In the rows, zero is written as 128.
Known rows, with every way that one mark hangs from another:
j400{j306}: [162 131 139  77 136 116 115 145 147 137 146 115 135 151 112 152 143 128
  61 157 127  86  95  76 127 146 119 125 125  98 123 122 159 146 101 122
 125 125 110 144 149]
j306{j903}: [142 132 133  74 147 118 110 137 125 125 132 119 108 126 145 140 174 127
  43 172 111 109 104 105 116 138 114 160 123  80 123 152 145 114  94 119
 150 120 116 153 151]
j602{j41{j865} j306 j903{j538}}: [112 141 137  70  89 124 138 164 176  90 173 139 113 115 108 154 181 125
  49  91  96  46 105  74 113 170 105 122 115  96 165 131 136 147  93 109
 172 115  91  67 143]
j538{j436}: [154 135 145  72 128 108 124 161 151 115 153 140 119 157 105 154 157 104
  73 140 113 102 109 112 127 121 121 145 117 107 112 125 152 153  88 122
 130 120 121 153 135]
j903{j41{j865} j306 j538{j436}}: [109 147 137  79  81 144 161 173 166 102 170 138  98 139  82 146 169 100
  81 122 128 110 110 111 135 115 112 117 115 102 134 160 123 170  75  91
 124 158 103  94 167]
j903{j41 j436 j538}: [128 141 107  99 108 145 146 180 139 112 153 158 121 175 121 159 176 125
  62 125 112  73  73 112 100 123 156  90 146  88 139 146 122 165  94 145
 125 163 110 120 155]
j306{j903{j41{j865} j436}}: [ 98 151 137  84 161 136 116 147 144 109 143 142 100 137 126 133 201  93
  40 161 103 130 135 128  66 150 129 135 169  75 149 148 108 143  79 103
 165 169  93 113 173]
j620{j602{j41{j865} j306 j903}}: [ 96 146 138  46 119 129 116 136 188  92 155 113 144 122 105 148 158 120
  40  91  80  71 136  95  79 191  72 125 148 101 135 116 147 160 102  90
 196 107  95  66 140]
j865{j41{j602{j306{j903} j620}}}: [136 144 106  82 171 113  80 124 153 150 179  78  82 121 156 116 171 122
  63 175 104 105  82 125 102 137 103 143 112  72 125 173 105  86 136  73
 153 117 122 113 170]
j436{j903{j41{j602} j538}}: [109 129 102  85  95 114 109 131 172  93 156 147  92 158 105 173 155 117
  62 139 104  67  93 128  87 127 137  81 109  94 130 164 115 145  84 105
 134 167  89 109 153]
j865{j41{j602{j306 j620 j903}}}: [137 144 111  65 133 117  88 144 146 130 186  94 116 134 123 133 153 120
  88 149 119  74  84 136  93 148 108 129 106  81 131 160 103 113 126  73
 161 105 114 102 153]
j306{j602{j41{j865} j620} j903}: [122 153 137  84 122 146 130 131 161 132 166 109 103  78 152 137 191 132
  32 159 107 116 101  98 103 132  94 161 137  99 170 160 146  84  90  94
 181 131  82 118 186]
j903{j436 j538 j602{j41}}: [133 132 118 107  95 125 179 163 141 105 163 177 145 145 140 181 180 143
  41 107 117  60  68  63 119 112 154  95 146 102 143 119 145 174 111 160
 141 133 104 118 144]
j865{j41}: [140 135 136  92 137 114 105 136 107 138 164 113 129 172 112 143 155 122
  47 151 120  74 102 111 113 120 138 125 124  75 113 155 140 128 120 113
 141 112 116 157 150]
j865{j41{j602{j620 j903}}}: [140 138 118  60 120 114  98 141 117 132 183 106 137 129 106 148 143 117
  88 165 133  78  86 149  83 128 120 127 102  76 135 168 104 117 107  88
 172 124 106 115 152]
j436{j538}: [143 157 125  60 106 127 140 164 130 118 155 142 125 152 114 155 133 140
  53 135 110  67  85 106 127 133 112 129 108  91 131 163 150 142  96 132
 141 127 131 153 144]
j865{j41{j602{j306}}}: [114 137 117  92 152 109  83 122 145 138 171 105 111 164 112 129 154 120
  59 147 100  74 107 118  87 149 119 108 118  83 110 147 130 125 127  86
 141 108 116 108 145]
j306{j602{j903}}: [128 122 136  67  88 145 104 150 108 118 146 138 147 129 118 155 172 135
  50 145 128  81  99 119  92 141 105 125 131  95 139 127 164 128  86 125
 165 107  89 148 127]
j306{j903{j436 j538 j865{j41}}}: [127 151 124  98 126 127 120 159  94 129 160 139 100 153 160 138 205 122
  24 162 123  89  76  64 103 100 147 132 150  53 150 129 110 144 135 149
 171 118  85 143 183]
j306{j602 j903{j538 j865}}: [121 133 118  86  87 151 124 141 109 135 140 135  87 109 172 132 208 147
  27 158 121  99  80  53 113 107 112 137 137  83 161 133 150 114 104 146
 157 111  76 153 174]
j306{j602}: [134 136 123  94 111 148 107 135 118 132 147 135 132 144 130 150 162 139
  51 150 118  81 103 111 105 123 117 121 133 101 130 132 169 119  90 129
 138 118  96 162 142]
j400{j306 j620}: [151 137 106  80 128 105 109 151 136 145 129 130 133 158 107 156 157 118
  66 153 132 113 102  89 116 155 122 127 129 106  89 115 157 146 114 129
 129 131 114 146 139]
j602{j41{j865} j306 j903}: [111 141 155  66 118 116 125 152 181  91 168 129 126 120 103 147 177 118
  48 102  88  70 139  92  91 184 102 140 123 102 149 132 137 139  93  84
 179 109  94  80 147]
j538{j306 j903{j41 j436 j865}}: [101 120 123  91 127 126 125 147 134  84 151 147 103 164 134 128 188 127
  45 154 108 101 132  78  95 141 158 103 173 103 170 124 124 160 117 138
 132 132  79 136 189]
j538{j306{j602} j436}: [148 120 132  89  99 145  84 138 139 134 153 151 137 143 127 141 173 117
  45 161 112  97 107 100 139 131 109 120 126 109 128  99 176 129  96 120
 121 103  74 144 139]
j306{j903{j41}}: [121 117 135  78 147 129 117 140 139 119 135 113  95 150 131 142 187 121
  42 172 111 124 103 106  98 152 133 144 129  82 122 183 134 119  90  89
 136 148 125 148 164]
j903{j41 j306{j602} j436}: [ 93 139 119 102 105 176 141 164 132 116 144 138 149 161 114 148 173 133
  54 151 136 111 102 135  85 136 125  99 157 106 133 135 141 148  98 106
 131 154  93 138 167]
j903{j602 j865}: [135 138 147  91 119 120 142 136 118 120 161 142 123 135 142 148 181 134
  71 129 118 108 126  53 113 112 138 132 143 106 143 131 139 145 105 135
 133 106 112 176 168]
j903{j41 j306 j602 j865}: [107 122 146  92  99 148 169 145 139 112 156 130 124 146 121 142 180 136
  78 135 141 134 126  59 112 122 135 122 142 113 131 164 125 151 109  87
 115 127 115 158 188]
j436{j903{j306 j865}}: [125 156 145  83 105 115 130 147 156  95 151 124 120 149 121 159 151 118
  57 145 126  96 135  86 128 109 117 137 122 110 140 124 126 134 105 111
 152 115  76 158 179]
j538{j903{j865}}: [118 137 134  76 127 100 144 138 123  97 157 124  87 140 130 138 169 135
  62 140 115  95 131  69 111 114 132 141 147 104 153 134 137 145 110 141
 147 102 106 162 165]
j602{j620 j903}: [165 145 124  51 121 122 123 171 133 115 166 113 136 119 130 156 145 125
  92 145 128  84  84 124 117 127 119 149 111  95 149 153 126 120  87 118
 158 119 114 136 151]
j865{j41{j602}}: [115 132 122  95 137 110  96 120 117 138 166 112 123 167 100 147 150 118
  60 160 116  77 113 131  84 126 131 112 112  75 110 155 129 130 105 101
 148 124 110 129 146]

Rows:
[177 147  92  93 116 141 139 164 161 131 186 133  99 120 178 140 166 152
  91 107 112  75  38  66 162 109 120 116 122 109 148 153 130 123 119 135
 107 106 126 128 153]
j903{j538 j602{j306 j620}}
[145 127 142  69 125 102 108 148 190  94 157 147  96 172  90 167 167  86
  56 143 106 115 120 117 107 130 137 120 125 108 104 143 130 154  93  97
 125 144 100 153 156]
j538{j436{j903{j41}}}
[114 153 115  91  76 158 138 159 142 120 154 176 163 153 129 153 157 148
   4 140  98  52  74  90 108 157 118  98 136  91 158 114 168 138 114 141
 155 125  77 119 161]
j903{j436{j538{j306{j602{j41}}}}}
[123 168 114  75  95 152 175 175 125 108 156 167 159 144 123 158 142 144
  64 127 141  86  76 104 132 117 107 113 135 101 129 137 134 173 118 139
 132 126 122 145 149]
j903{j306 j436{j538} j602}
[130 137 121  64  93 129  97 141 170 103 152 157 119 170 109 150 146 124
  33 156 102  65  90 105 125 155 129  97 104  82 139 165 132 131 105 104
 121 139  89 139 164]
j436{j538{j306} j903{j41}}
[117 136 140  83 115 144 106 129 113 135 138 128 100 114 162 130 204 136
  27 170 117 120 114  72  95 128 109 154 145  91 152 131 156 110 105 121
 164 107  83 173 176]
j306{j602 j903{j865}}
[142 134 109  98 124 135 139 151 113 120 144 167 117 123 173 156 204 130
  36 150 122  88  62  74 124 107 134 126 146  80 142 125 131 152 107 168
 148 128 100 137 143]
j306{j903{j436 j538 j602}}
[140 140 113  56 118 114 112 152 141 110 165 115 133 111 115 157 140 123
 102 152 127  85  94 148  91 131 112 132  96  97 141 153 111 120  76 103
 167 136 111 114 145]
j41{j602{j620 j903}}
[ 99 160 120  94 156 118  87 122 172 120 165 120 104 129 110 130 160 107
  76 126  85  82 150 126  85 156  94 119 130 104 138 130 127 129  80  92
 152 129  98  85 147]
j41{j602{j306} j865}
[107 166 120  60 110 139 126 151 148 107 175 107 140  84  99 141 139 112
 113 153 142 100 127 166  94 129  84 138 100 102 157 155 104 119  63  75
 181 143  86  76 168]
j41{j602{j620 j903{j306}} j865}
[149 156  93  80 152 123 103 145 176 128 178 104 106 129 137 135 139 131
 104 143  97  87  95 130 109 134 103 123 111 109 137 151 120 105 105  90
 133 128 127 109 158]
j41{j602{j306 j620}}
[126 129 104  44  80 144 125 157 122 107 144 127 150 135 120 163 143 134
  57 115 117  47  73 105 114 133  91 104 124  81 128 126 152 167  95 149
 167 115 102 106 124]
j620{j602{j903{j538}}}
[164 136 148  77 108 100  84 138 170 102 158 157 109 156 123 146 168  89
  45 152 102  93 136  69 134 120 131 134 121 108 141  92 134 143 103 126
 137 101  57 155 175]
j538{j306 j436{j903{j865}}}
[112 154 150  93 135 117 127 141 189 108 168 124 112 139 116 144 170 121
  45 106  78  76 138  82 108 167 110 135 134 109 147 134 141 134  96  93
 156 120 105  93 158]
j602{j41{j865} j306}
[ 94 126 119  57 149 147 109 130 171 120 140  94  81 144 154 110 192 126
  35 138  86 134 118  67  86 171  94 136 167  92 122 148 129 137 127  84
 148 118 121 124 183]
j620{j602{j306{j903{j41 j865}}}}
[102 149 131  50 119 132 106 154 104 118 155 127 163 165 117 143 165 112
  38 131 122  81 110 100  61 132 111 113 181  70 128 102 121 181 137 139
 199 106  80 136 160]
j620{j602{j903{j436 j865{j41}}}}
[114 148 138  70  94 149 111 167 104 108 149 161 151 126 134 149 191 126
  47 139 125  86 113  95  66 130 123 126 169 102 159  87 140 153 103 145
 182 112  62 151 155]
j306{j602{j903{j436 j865}}}
[154 135 114  60  90 127 152 186 178  99 181 118 121 112 143 162 167 146
  73  98 107  51  46  79 133 151 118 130  94 103 160 151 124 124 112 115
 157 107 117  86 154]
j602{j41 j306 j620 j903{j538}}
[144 139 124  87 132 146 148 153 177 122 187 122  90 134 163 123 189 139
  93 119 102 125  97  53 113 130 143 128 153 119 154 169 106 124 130  94
 108 119 129 153 197]
j903{j41 j602{j306 j620} j865}
[107 142 123  66 154 133  86 116 135 136 155  79  94 149 157 106 182 121
  18 147  97 110 109  63  94 148  91 144 162  68 113 137 129 135 162  97
 168  81 105 134 180]
j620{j602{j306{j903{j865{j41}}}}}
[109 147 140  93  85 157 140 142 115 124 149 119 136 132 133 133 167 144
  62 148 138 103 121  83 116 111 104 133 135 110 147 121 154 123 107 112
 144 110  86 159 181]
j903{j306{j602} j865}
[164 136 101  89  88 134 144 149 166 103 182 151  92 133 153 168 168 129
  75 130 125  82  50  89 134  91 148 101 125 100 147 182 110 130 103 128
 111 148 100 149 169]
j436{j903{j41 j538 j602{j620}}}
[137 170 132  88 141 123 139 158 202 114 188 110 108 118 133 135 156 125
  73 109  83  84 116  88 118 150 111 146 129 112 161 149 126 105  97  87
 154 127 112  97 176]
j602{j41{j865} j306 j620}
[116 146 114  46 129 141 114 163 124  99 139 138 179 151 115 163 150 116
  56 127 112  77 102 136  77 144  96 113 166  88 121  97 138 183  99 147
 182 125  92 115 128]
j620{j602{j903{j436}}}
[140 161  98  60 146 127 101 172 166 106 175 130 137 124 131 146 156 117
  97 139 107  78  86 151  77 154 105 120 135 102 148 115 102 136 105 112
 171 130 102  88 154]
j41{j602{j306 j620 j903{j436}}}
[116 164 109  68 108 159 124 157 115 125 141 161 122 126 145 141 177 139
  16 167 118  95  64 116  98 134  96 136 151  77 142 135 152 130 106 143
 168 134  94 154 150]
j306{j602 j903{j436{j538}}}
[144 152 107  82 143 157 108 159 123 139 153 132 120 115 179 134 182 130
  48 185 117 115  67 127  98 115 110 146 157  92 157 130 135 104 103 141
 165 136  87 152 172]
j306{j602{j620} j903{j436}}
[ 95 155 136  71 123 124 136 125 163 109 151 116 141 135 103 153 143 122
  41 110  88  80 142  99  85 149  89 119 151  97 130 127 150 153  88 108
 173 135  97  97 155]
j620{j602{j41{j865}}}
[120 118 121  83 115 121 165 132 122  92 155 123 113 124 131 149 157 147
  67 145 149  99 105  85 146 110 112 128 136 114 126 148 149 153 113 124
 126  99 118 147 142]
j538{j903{j306 j602}}
[ 72 151 127  84 131 136 160 152 148  74 158 136 108 139  97 137 173 111
  67 141 130 112 142 130  91 135 124 110 169 104 152 149 112 170  93 110
 146 155  88 101 178]
j538{j903{j41{j865} j306 j436}}
[ 98 110 133 100  83 126 134 118 134 101 159 135 108 126 145 130 187 156
  15 146 114  84 123  35 112 141 130 112 144 111 173 117 172 123 120 126
 152  90  64 140 179]
j538{j306{j602{j41}} j903{j865}}
[123 135 138  67 128 116 129 178 171  88 155 142 147 150 115 163 180 121
  43 115  96  62 101  99  89 185 125 126 144 103 138 103 136 162 116 115
 177 112 106  97 139]
j602{j41 j306 j903{j436}}
[113 134 148  92 116 140  95 117  90 151 153 114  99 135 155 122 208 129
  10 183 124 115 104  72  90 117 120 152 148  76 139 145 147 103 133 109
 166  95  78 172 184]
j306{j602 j903{j865{j41}}}
[134 134 144  52  53 129 162 188 133  92 160 142 126 123  99 157 169 113
  80 121 151 103  96  73 146 104 107 139  99 105 139 116 127 172  98 119
 156 109  90 121 157]
j602{j903{j306 j538{j436} j865}}
[ 90 130 129  83 122 121 126 133 147 112 153 123  99 154 100 143 171 123
  78 142 107 114 143 105  58 135 146 112 132  99 133 162 116 137  86  87
 141 153 111 129 181]
j903{j41{j602} j865}
[148 134 108  64 148 109  98 145 138 147 113 119 111 133 130 150 180 117
  38 182 128 136  97  79 123 164 111 155 127  91  89 125 155 129 119 115
 142 131 109 147 144]
j400{j306{j903} j620}
[134 133 137  69  79 121 126 161  91 122 174 130 119 148 119 150 181 125
  54 126 133  61  85  66 107 108 140 123 119  65 149 147 120 150 121 130
 169 101  86 135 159]
j602{j903{j538 j865{j41}}}
[117 130 105 105  89 162 175 170 135 104 158 157 142 156 127 163 182 135
  69 125 140  93  70  92 122 109 143  85 148 102 134 146 124 177 109 130
 112 154 107 123 161]
j903{j41 j306 j436 j538 j602}
[127 150 139  56 119 139 124 162 155 105 177 122 121 111 111 140 169 107
  95 137 118 111 115 137  86 144 121 137 129  92 167 181 100 124  68  84
 161 153 103 109 173]
j602{j620 j903{j41{j865}}}
[160 125 124  68 117 112 124 159 143 119 149 141  82 126 136 150 186 112
  46 157 116 109  66  89 146 108 113 147 107  83 122 143 145 148  89 130
 138 121 112 130 139]
j306{j903{j538{j436}}}
[120 128 164  62  93 105 152 162 140  98 151 132 140 138 106 165 174 131
  47 119 114  86 128  61  89 158 134 144 122  99 150 130 137 145  97 109
 181 106  96 129 167]
j602{j41 j903{j865}}
[160 170  99  71  70 156  90 143 156 124 172 150 127 127 158 143 132 141
  39 164 115  54  59 114 146 119  94 110 107  94 168 142 147  89 113 135
 137 113  67 153 171]
j436{j538{j306{j602{j620}}} j903}
